Every row comes from one small tree of marks. The marks that hang from a mark follow it in brackets, in alphabetical order. Every link used is in the known rows. Which tree was each row made from?
Known rows
H(N(R V)): [ 18.0 -22.3   3.8 -58.6  83.0 -30.0 -15.2 -15.8 -10.4  41.3 -41.7 -52.9
  35.9  36.1  33.3   2.1  15.7  -6.4  30.6  10.4  -0.9 -46.1 -19.2  34.4
 -23.7]
R(N(S V)): [ 16.2 -19.1 -10.8 -58.5  20.3 -35.3 -20.6  -2.8  -4.8  -1.5 -31.9 -57.9
  20.2  41.3  -1.7  10.7   2.7   4.6  30.7   7.9  13.3 -43.2 -51.9  39.9
 -29.0]
G(N(A P R T) Q): [ 15.6   2.0  28.1 -32.2 -36.7 -17.5   0.3  15.2 -54.5  13.0 -27.3 -30.7
  32.3  16.4   8.8  59.0  12.9  -7.8  -6.5 -23.8  19.7 -15.0 -27.1  19.8
 -13.8]
C(N(A H R S T X)): [ 11.0 -48.2  20.5 -21.9 -85.7 -41.0  -7.4 -15.8 -24.8  28.5 -29.4 -62.1
  50.3  48.0 -11.0  54.6  -4.4 -12.1  -9.4   2.1 -28.0   9.6 -24.1  -1.3
 -14.9]
P(N(H R T V X)): [ 14.9 -38.4  -2.7 -32.8 -13.3 -32.5  -8.0   1.5 -45.0  38.0 -60.7 -46.5
  63.9  33.9  -1.7   9.2  -6.8 -32.6  27.5  12.1   9.9 -33.4   1.7  16.4
  -7.7]
V(N(A P R)): [ 14.9 -12.2  15.8 -34.3  34.5 -36.6  -0.4 -25.6  12.7   7.6 -18.5 -36.7
  37.5  37.6   2.5  61.7 -27.1  -9.2 -18.3 -22.5 -10.4 -21.0 -32.6  29.5
 -39.8]
V(N(R)): [ 19.1  -9.7  -6.5 -45.8  66.5 -37.5  -3.0  -9.1  17.8  23.1 -23.2 -48.2
  20.9  50.3  33.7  49.1  -5.7  -7.1  -0.1 -10.0   7.1 -37.1 -25.8  43.6
 -23.4]
V(N(A P R S T)): [ 13.3 -12.5  12.3 -22.2 -32.8 -32.2  -5.6  -3.2  -3.6   8.2 -12.4 -42.6
  33.8  37.9  -8.0  70.5 -25.5   2.9 -19.7 -22.4 -23.3  -7.1 -50.9  16.8
 -29.5]
H(N(A P R S T)): [ 11.3 -15.8  20.0 -33.5 -40.8 -30.3  -8.0 -21.2 -12.5  22.7  -9.7 -51.7
  32.9  29.1   3.8  36.5 -15.0   4.9  -2.4 -18.6 -34.3  -5.6 -48.3   8.2
 -25.7]
N(H P R): [ 24.5  -8.5   3.9 -39.0  10.9 -37.9   4.0 -19.6   2.3  33.6 -50.1 -50.0
  37.8  34.4   4.1 -40.0 -38.4 -10.6  -6.0  -7.0   3.0 -27.7 -29.1  23.0
 -30.4]
A(N(H P)): [ 18.0   9.2  18.0 -33.3  43.0 -51.9   7.3  -8.8  -0.9   9.3 -55.4 -57.5
  39.7  36.3   8.8  14.8 -19.7  15.3   0.2 -20.6   7.4 -30.2 -36.9  25.0
 -26.2]
A(N(V)): [ 15.8 -21.6  20.2 -50.8  89.2 -46.8 -16.2  11.0 -21.2 -13.7 -54.0 -52.4
  26.2  38.4  34.6  29.6  18.2  12.7  26.8   4.7  24.1 -39.8 -33.2  37.4
 -18.8]
H(N(A P R S)): [ 11.9 -26.6  14.4 -41.3  -8.2 -37.4  -8.4 -30.1   5.0  26.2  -9.5 -50.6
  39.9  35.2  -1.3  24.6 -32.3  -4.2  -2.3 -14.1 -29.9 -18.0 -37.9  11.6
 -37.5]
C(N(H P X)): [ 10.2 -24.2  26.2 -35.5  -4.9 -46.5  13.8 -28.9   9.3  20.5 -28.2 -58.4
  59.9  40.4  -8.3  24.3 -28.8   4.8  -7.3 -18.1  -1.1  -9.7 -16.5   6.0
 -23.7]
R(N(A S X)): [  8.5 -39.6   1.1 -43.9 -36.4 -41.7 -15.3 -31.1  -2.8 -24.3  22.7 -55.1
  20.1  46.1 -11.2  78.5 -17.7 -12.3   5.8 -11.4  -7.1 -15.2 -47.2  23.3
 -26.0]
C(N(A V X)): [  6.2 -65.3  41.0 -50.1  15.0 -43.5 -13.4 -21.1 -18.7 -15.4 -15.7 -47.6
  49.7  36.8   3.4  64.6  10.0  -5.9   7.0   6.3   3.4  -5.2 -17.6  12.5
 -25.6]
Z(N(H P)): [ 23.9  -2.7  27.8 -33.4   0.7 -35.4   7.3 -11.8  10.3  27.0 -53.4 -53.9
  47.7  31.5  -7.8 -56.8 -18.0  18.0  14.6 -26.5  14.3 -34.1 -29.4  15.6
 -29.5]
H(N(P T)): [ 12.3  11.8  21.4 -46.7  15.1 -32.9   7.1 -17.1  -0.2  15.2  -7.3 -54.8
  22.0  24.3  24.2  31.6   3.0  25.6   8.3 -33.0  -5.6 -15.8 -48.0  20.7
 -17.2]
X(N(A P S V)): [ 10.1 -50.5  21.1 -37.8 -20.8 -35.7  -6.9 -13.6 -18.3   6.7 -43.5 -50.8
  60.8  32.0 -26.5   7.3 -36.6  -0.2  -4.5  -8.8   0.2 -12.8 -62.8   8.9
 -36.9]
P(N): [ 13.3 -25.9   0.6 -65.6  12.3 -50.5  -0.9  -6.0  11.8  -0.8 -21.4 -48.3
  23.9  36.3  28.3  19.1 -11.2  -9.6  18.3 -11.7  28.3 -30.5 -21.2  35.4
 -19.8]
G(N(H P T V X)): [ 14.6  -7.0  21.7 -29.6  13.8 -20.5   5.6  16.8 -57.7  33.8 -27.3 -48.3
  59.6  15.5 -23.1  42.8  -7.1   7.3   6.8 -21.4   0.8 -26.3 -21.9  11.1
  -7.5]
S(N): [ 12.5  -6.7   9.3 -59.9  81.5 -38.3  -1.5 -24.0   9.8  -4.9 -16.1 -52.4
  -3.6  30.7  29.9  47.6  11.9  14.7   5.2 -15.9  29.8 -14.3 -46.0  47.6
 -24.8]
P(N(A R T X)): [  7.7 -49.0  13.6 -35.8 -54.1 -40.9  -9.5 -17.0 -29.5  -7.7  -9.3 -39.4
  35.3  35.1  17.6  65.2  -7.2 -33.5   8.7  -7.1   2.2  -7.0  -7.9  17.3
  -6.9]
Z(N(A R S T V)): [ 20.2 -47.9  32.5 -29.2 -46.1 -23.4 -30.4  12.8 -41.9   9.4 -55.0 -45.6
  38.0  34.4   0.0 -28.5  22.3   4.0  32.6   9.4  -1.0 -23.0 -34.1  11.8
 -18.9]
N(R): [ 21.6 -26.3   1.9 -55.9  31.0 -39.9  -9.5 -14.1   1.6   7.9 -26.1 -48.7
   7.2  43.1  42.4 -11.4  -9.6 -10.7   9.3   3.1  15.7 -27.0 -28.5  36.9
 -18.9]

Which tree is each row?
[ 15.3 -35.9  34.6 -24.2 -32.2 -28.7  -3.8 -13.5 -47.8  -4.2 -22.5 -41.1
  59.5  15.3 -32.8  26.1 -24.0  -6.6 -10.2  -8.8  -8.4  -0.4 -42.5  -2.6
 -26.6] | N(A H P T V X)
[  8.9 -43.2   8.4 -20.1  -4.5 -37.2  -6.0 -23.9   3.9   4.4  10.4 -39.3
  55.2  47.4 -16.7  88.1 -55.9 -16.5 -18.8 -18.9 -23.5 -14.0 -26.1   8.0
 -33.3] | V(N(A P R S X))
[ 19.2 -50.7   7.4 -49.2 -27.4 -41.7 -19.4 -13.9  -6.7  -1.7 -10.8 -48.5
  15.7  43.3  12.1   9.2 -22.9 -16.0  -4.8   5.7  -6.7 -10.7 -43.4  20.7
 -29.0] | N(A R S)
[ 12.7  -1.7   3.0 -41.9 -23.7 -27.5 -12.9   4.0 -19.2  -8.7 -35.7 -53.0
  25.8  28.7 -13.4  10.5  -4.6  18.2  24.7  -8.5   4.1 -29.8 -61.9  28.4
 -24.3] | R(N(P S T V))
[ 10.8 -33.6  23.7 -24.2  54.9 -27.5  -7.1 -39.7 -33.9  16.6 -48.7 -39.1
  60.7  20.8 -34.0  40.9 -22.9 -18.6  -5.6  -0.7  -2.5 -11.5 -20.1  18.0
 -40.4] | S(N(A H P R V X))
[ 19.7   6.2   6.5 -45.3  -6.1 -18.3  -3.0  30.0 -49.8  29.5 -32.8 -42.4
  16.6  30.3  41.0  45.9  34.4  -5.3  14.4 -10.9  37.0 -32.2 -19.3  33.8
   1.2] | G(N(R T) Q)
[ 11.3  -8.5   9.1 -19.2  18.4 -30.0   3.8 -11.7  -6.3  11.3  -8.7 -40.9
  39.2  42.2  17.4  80.0 -24.9  -3.6  -6.0 -26.4  -5.2 -18.5 -21.9  18.9
 -11.4] | V(N(P R T X))
[ 14.6 -23.8  15.8 -17.5  63.4 -40.9  -7.9  -8.6 -37.0  21.6 -73.0 -49.0
  71.6  39.9  -1.0  11.6 -26.0 -12.2  16.4   6.7   0.7 -40.5  -4.5  14.1
 -20.7] | A(N(H P R V X))
[ 15.9   3.4   4.7 -53.2  16.9 -28.1 -13.5  -2.4 -23.0  -9.3 -41.0 -53.9
   8.5  30.4  16.9  22.9  36.0   9.2  30.9  -2.3  18.2 -34.1 -52.9  46.6
 -15.5] | R(N(T V))
[ 17.6 -10.6 -11.4 -34.7  -0.7 -32.5  -8.0  10.8   0.0  24.9 -17.2 -53.1
  18.2  51.1  23.2  58.3  -1.5   6.1   2.3  -9.7  -5.5 -23.8 -43.5  30.3
 -13.7] | V(N(R S T))
[ 18.0  -5.8   4.6 -25.8   1.9 -21.5  10.0   3.8 -42.1  50.5 -32.1 -40.7
  66.2  30.7  -7.5  34.4 -27.3 -24.2  -0.1 -18.2  24.1 -39.2   2.7  10.5
 -14.0] | G(N(H P R X) Q)
[ 21.2 -47.8  -2.7 -27.5 -28.3 -25.4 -17.5   8.1 -48.5  32.5 -40.9 -54.2
  49.1  40.5  -9.5  -8.2 -20.0 -16.3  14.9  19.3  -8.2 -20.9 -29.0   4.4
 -10.4] | N(H R S T V X)
[  3.3 -29.3  41.2 -30.6  34.6 -25.4  -8.3 -24.7 -42.1 -31.9 -11.9 -36.1
  34.4  11.0 -14.9  84.4   2.0   8.3  -3.0 -17.1  10.7   8.6 -45.0  16.6
 -25.7] | S(N(A P T V X))
[ 13.7 -10.2   3.7 -52.4  -7.0 -33.9  -5.2  -2.3  -3.0  23.9   1.8 -65.2
  13.0  36.5  25.7  38.9  11.4  23.2  13.7 -17.0 -10.4 -16.2 -55.8  18.8
 -11.9] | H(N(S T))
[ 11.9 -47.7  10.4 -44.9 -34.9 -43.6  -3.8 -20.5  -3.1   6.2 -16.4 -60.5
  31.3  45.6  -0.1  36.5 -20.8  -3.6  -9.9 -13.7   1.1  -6.4 -65.2  19.0
 -26.7] | X(N(A S))
[ 19.0  -9.2  12.3 -36.5 -46.5 -26.2   5.7  15.3 -33.5  33.5 -19.7 -43.1
  58.8  20.9 -40.9  44.6 -26.6  -3.0 -19.4 -25.6  11.1 -20.5 -41.2   5.2
 -34.2] | G(N(A H P S) Q)
[ 17.5 -56.3   7.9 -46.9  48.9 -32.6 -19.4  -9.2 -28.9   4.3 -26.7 -42.6
  36.8  41.3  25.4   2.4 -13.7 -22.9  22.2  18.2  13.9 -31.1 -10.4  22.5
 -15.4] | N(R V X)
[  5.6 -42.2  31.0 -31.2 -22.5 -26.7 -12.9 -14.3 -37.2   2.0   9.0 -47.7
  58.8  21.5 -22.4  67.6 -18.6   8.9   6.0 -14.0 -27.1  -5.4 -45.5  -8.4
 -25.0] | H(N(A P S T V X))
[ 17.5 -27.2  20.4 -32.5 -26.4 -29.8  -0.4 -10.0 -44.4  31.9 -66.3 -58.2
  52.0  27.4 -16.2  20.2  13.2  -4.1  -4.2  -7.3   2.5  -9.6 -64.4  17.6
 -22.1] | X(N(A H T V))
[ 13.0 -65.3  27.3 -50.2  24.6 -36.3 -18.3 -17.0 -30.5 -26.3   2.8 -38.8
  36.8  29.5   0.8  42.6 -11.3 -16.6   3.2   5.9   8.7 -11.4 -32.1  13.2
 -27.1] | N(A V X)
[ 11.3 -70.8   2.4 -41.9 -37.3 -42.7 -14.0  -6.5 -28.2  14.6 -25.3 -47.8
  76.8  32.7 -43.3  40.2 -38.2 -31.7  10.4   7.7  -1.2 -21.4 -18.8   2.1
 -31.9] | P(N(A H S V X))
[ 26.4  -6.3   0.9 -38.8 -17.1 -33.2  -1.6  -4.6 -19.3  32.9 -47.8 -56.1
  16.4  36.9  23.2 -17.9   2.3  -6.8   1.5  -0.3   3.2 -18.0 -38.7  27.7
 -12.0] | N(H R T)
[ 14.1 -19.1   2.5 -33.6  -8.1 -33.7   8.7   4.7 -19.7  39.4   1.5 -57.2
  54.4  32.3 -31.5  43.5 -48.0   3.2  -4.1 -28.2  -9.4 -27.1 -24.2   6.2
 -16.6] | G(N(H P S X))
[  8.3 -30.4  28.6 -32.5  73.0 -45.5  -9.5  -3.5 -27.7 -21.8 -36.2 -44.9
  53.4  35.4  14.3  42.4 -20.6   7.9  19.5  -4.7  15.4 -32.5 -19.6  15.5
 -18.5] | A(N(P V X))
[  8.0 -51.7  13.3 -47.3  -5.9 -40.6 -10.0 -32.0  -3.3   8.1  35.0 -57.0
  36.3  39.7   0.6  82.7 -19.5  -4.6   0.4 -15.7 -23.5  -9.0 -38.3   5.1
 -25.0] | H(N(A S X))
[ 21.1  -4.3  45.9 -21.0 -60.0 -30.1   3.9 -14.3 -15.2  12.5 -45.0 -49.1
  43.2  21.0 -19.2 -20.2  -0.1  19.0   2.3 -33.0  -1.8  -9.2 -45.8   6.3
 -26.5] | Z(N(A H P T))
[  9.4  13.2  22.9 -43.1  41.8 -31.7   5.4 -16.7  -4.3 -14.2 -22.5 -47.4
   2.6  19.1  18.2  44.8   5.9  27.8  -1.2 -30.2  23.4   0.0 -56.0  36.0
 -20.4] | S(N(P T))
